Each row comes from the steps of one path. Every step used is in the known rows, and no mark comes twice. Write the path behind each row, first mark first.
In the rows, zero is written as 128.
Known rows:
dini -> duson -> milag -> pomot -> vugov: [110 137 119 147 112 121 117 126 100  88 119 121 117 144 125 155 149 127
 105 116 146 188 146 147 162 219 142 133 137 137 147 119]
nokoge -> milag -> zovi: [119 100  98 118  92 137  96 160 116 149 112 112 133 196 111 130 125 155
 127 190 122 117 138 108 151 165 132 145 120 141 124 127]
goper -> rulag -> dini -> duson -> milag: [139 148 100 130 128 128 156 134 102 101 116 133 122 153 121 122 153  83
 113 133 126 159 130 157  77 131 107 142 123 133 143 129]
zovi -> milag -> timup: [123 107 107  78 104 141 104 163 107 102 120 120 140 129 108 158 140 145
 126 160 138 158 122 129  83 113 131 131 137 144 142 122]
vumol -> sizog -> vugov: [131 126 117 101 118 124  98 175 156 118 107 112 156 133 133 143 154 135
 116 128 135  78 149 136 164 154 119 125 144 129 147 119]
rulag -> dini: [136 128 108 113 149 137 138 122 125 125 112 138 141 141 106 141 144 103
 154 122 132 123 136 145  82  93 123 145 111 148 102 130]
vumol -> sizog -> vugov -> pomot: [147 126 124 103 130 124  95 186 153 102 101  94 155 143 131 127 147 133
 104 115 144  94 146 150 167 180 116 120 147 130 138 123]
vumol -> sizog -> vugov -> pomot -> milag -> nokoge: [139 118 127  70 114 131 113 193 136 100 108  82 150 164 117 138 152 159
 105 132 137  93 147 162 170 184 118 123 140 131 148 128]
rulag -> dini -> duson: [125 129 112 110 158 136 138 118 121 120 112 141 128 143 108 145 153 100
 143 110 133 154 139 141  87 135 131 137 118 150 105 125]
zovi -> milag -> duson -> dini: [153 103 107 122  93 135 110 159 107 101 122 120 124 148 128 130 139  97
 110 165 129 140 127 124 116 142 154 123 123 146 146 125]
rulag -> dini -> duson -> milag -> pomot -> vugov -> sizog: [129 136 118 134 150 127 107 113 101 100 111 128 115 143 114 138 169  98
 147 122 130 181 149 176 122 155 138 137 117 139 116 125]
pomot -> vugov -> sizog: [124 123 129 122 123 103  98 134 138  99 114 108 128 133 126 127 151 142
 119 135 132 126 140 138 202 158 131 135 123 128 139 110]
nokoge -> milag: [119 109 105 115 102 136 106 157 128 136 104 109 134 172 116 178 130 140
 119 165 121 129 133 124 114 176 120 138 128 148 132 130]
nokoge -> milag -> duson -> dini: [141 103 110 130  99 135 107 160 115 125 104 122 112 179 130 152 130 118
 114 186 113 136 132 120 139 195 153 122 122 155 143 129]
nokoge -> milag -> pomot -> vugov -> sizog -> vumol: [111 114 132 133 103 124  80 119 128 130 103  78 119 178 123 170 130 158
 127 192 110 144 142 153 138 211 133 120 113 130 134 144]
vumol -> sizog -> tobuf: [115 127 120 100  90 127  98 144 151 108 106  91 151 141 136 139 156 145
 114 155 113  76 141 133 143 105 111 118 146 127 156 120]
zovi -> milag: [129 109 102 109  96 135 107 157 121 112 122 109 146 141 115 155 140 120
 116 145 139 133 128 128  92 119 121 139 129 137 133 126]
dini -> duson -> milag -> pomot -> vugov -> sizog -> tobuf: [112 125 126 142 111 118 100 116 108  87 113 100 116 137 132 139 161 116
 116 144 129 173 145 159 158 204 134 123 133 128 160 116]
goper -> rulag -> dini: [140 144 106 121 129 126 158 130 115 116 118 122 130 152 118 119 139  92
 130 141 123 123 126 153  72  93 103 142 112 130 137 136]
duson -> dini -> rulag: [150 132 112 124 128 127 140 121 141 116 115 108 127 162 117 130 133  84
 121  98 140 120 140 162 115 143 138 138 139 139 151 134]
dini -> rulag -> goper: [130 156  99 122 119 108 155 137 129 129 135 113 135 171  97 124 139  81
 146 116 147 144 140 170  99 162 124 137 139 141 127 127]
vumol -> sizog: [111 135 118  97 111 129 103 172 151 111 110 113 149 147 126 144 158 146
 100 128 133  97 142 135 169 108 119 132 147 135 138 118]
vugov -> pomot -> milag: [139 113 126  95 109 133 140 169 114  93 109  89 148 181 110 127 124 155
  91 139 146 136 131 173 153 192 116 134 140 152 128 132]
sizog -> vumol: [115 116 121 114 120 131 150 109 158 116 113 123 152 142 120 135 124 140
  94 150 128 103 127 118 101 156 123 122 124 140 122 136]
goper -> rulag -> dini -> duson -> milag -> pomot: [132 152 108 138 128 130 150 122  93 103 119 119 115 155 120 126 149  82
 125 139 128 167 133 171  74 134 112 138 117 129 146 138]
goper -> rulag -> dini -> duson -> milag -> zovi: [139 142  96 132 121 128 150 135  93 108 121 135 121 168 118  93 149  91
 118 147 126 151 134 147 100 122 114 147 118 128 139 128]
dini -> rulag: [124 140 108 129 122 124 151 112 139 125 128 108 137 166 103 137 136  93
 123 107 155 127 138 153 132 147 123 150 145 132 137 130]

Which path is each row?
[146 121 125  90 110 126 102 192 142 103 101  90 157 161 128 132 148 155
 100 133 136  94 148 166 177 193 114 121 152 135 145 126] => vumol -> sizog -> vugov -> pomot -> milag
[166 126 125 105 108 124 110 176 135  99 105  87 139 181 130 113 149 124
  99 132 135 104 152 181 191 216 136 115 157 136 158 131] => vumol -> sizog -> vugov -> pomot -> milag -> duson -> dini -> rulag
[119 115 114 121  98 139  97 142 108 118 128  87 136 145 114 161 134 116
 135 154 142 145 134 152  85 126 130 133 120 132 136 139] => zovi -> milag -> pomot
[155 146 106 121 129 113 143 142 133 120 120 112 125 167 112 118 135  74
 138 107 132 134 141 175  90 159 139 128 134 145 144 133] => duson -> dini -> rulag -> goper
[114 103 131 106 145 128 126 128 169 115 104 110 148 134 122 111 152 120
 102 173 125 100 126 143 129 126 119 121 122 133 125 125] => vugov -> sizog -> vumol
[162 117 128  97 109 126 102 191 134  96 101  96 142 166 138 118 147 140
  96 142 130  97 148 166 191 208 137 110 148 140 156 127] => vumol -> sizog -> vugov -> pomot -> milag -> duson -> dini
[136 158 112 147 118 117 140 113  88  96 121 117 108 157 125 129 146  97
 124 131 125 174 139 169  99 158 117 137 115 124 148 136] => goper -> rulag -> dini -> duson -> milag -> pomot -> vugov
[120 121 102 103 109 139 148 161 104  88 125 132 134 137 102 145 155 120
 113 125 145 134 129 127 122 119 127 154 121 140 146 120] => duson -> milag -> nokoge
[146 115 119 133 119 128 137 145 119 103 116 138 117 144 133 111 134  96
 110 154 130 124 129 119 163 161 165 120 118 153 147 119] => milag -> duson -> dini
[150 127 116 142 118 125 146 125 121 108 123 127 113 162 124 108 135  76
 114 141 139 131 134 136 163 167 165 126 131 147 150 125] => milag -> duson -> dini -> rulag
[160 124  99 127  91 121 119 158 102 109 132 116 119 165 118 118 143  74
 128 159 131 157 132 151  93 158 155 120 128 146 143 128] => zovi -> milag -> duson -> dini -> rulag -> goper
[133 144 103 112 129 131 164 135  95  98 124 126 112 155 110 126 157  86
 120 132 126 158 128 150  69 120 111 145 111 128 148 131] => goper -> rulag -> dini -> duson -> milag -> nokoge
[161 103 122 104 122 127 137 167 126 106 107  92 156 155 119 131 121 134
 114 134 147 110 138 166 144 238 117 126 133 142 139 131] => sizog -> vugov -> pomot -> milag
[120 108 118 104  76 133 156 152  99 111 124 128 136 175 116 135 138 152
 102 193 127 122 134 144 188 179 145 132 130 158 148 120] => pomot -> milag -> duson
[155 113 104 130  92 133 117 142 109 106 127 112 120 162 121 127 141  80
 115 152 136 147 130 139 115 148 153 128 132 141 149 129] => zovi -> milag -> duson -> dini -> rulag
[115 126 105 128 120 130 134 149 115  92 114 141 132 139 122 148 155 113
  90 114 147 170 136 131 139 190 130 139 145 146 142 110] => dini -> duson -> milag
[129 142 113 138 139 128 119 107  94 101 116 135 118 147 113 151 156 107
 146 108 134 184 149 162 110 167 139 140 118 142 114 129] => rulag -> dini -> duson -> milag -> pomot -> vugov
[135 150 118 142 132 116 127 119  95  95 116 110 106 153 126 116 161  89
 127 147 122 173 138 182 112 145 116 136 113 120 150 131] => goper -> rulag -> dini -> duson -> milag -> pomot -> vugov -> sizog
[106 106 121  56  89 142 165 156 105 114 129 105 136 174  93 161 143 170
 116 165 128 110 133 149 142 141 129 145 118 146 151 129] => pomot -> milag -> nokoge
[149 119 126  98 106 126 105 190 133  97 106  97 149 165 132 121 149 147
  96 149 136 100 147 158 199 207 129 114 149 138 147 123] => vumol -> sizog -> vugov -> pomot -> milag -> duson
[108 121 109 104 123 135 146 152 108  89 123 134 121 141 108 153 161 116
  99 114 146 169 134 123 130 178 136 141 131 142 146 113] => dini -> duson -> milag -> nokoge
[146 116 120  90 104 127  96 191 134 112 106  90 157 176 125 103 145 165
 103 148 136  86 152 157 201 187 121 125 147 131 141 124] => vumol -> sizog -> vugov -> pomot -> milag -> zovi
[179  99 125 113 121 126 134 168 118 100 105  99 142 159 128 113 120 118
 110 145 139 114 138 164 158 252 139 115 128 148 150 130] => sizog -> vugov -> pomot -> milag -> duson -> dini
[123 123 119 129  86 124  85 128 102 107 129  85 127 147 119 164 132 136
 134 146 137 156 141 148 120 155 137 132 118 127 139 137] => zovi -> milag -> pomot -> vugov
[154 137 110 139 117 114 149 142 115 111 128 131 112 166 120  99 138  67
 128 147 133 142 135 148 141 177 167 119 126 152 145 123] => milag -> duson -> dini -> rulag -> goper
[124 139 114 158  93 121 111 129  93  88 122 117 130 141 123 151 139 131
 121 128 146 157 146 157 163 172 135 144 126 134 146 127] => duson -> milag -> pomot -> vugov
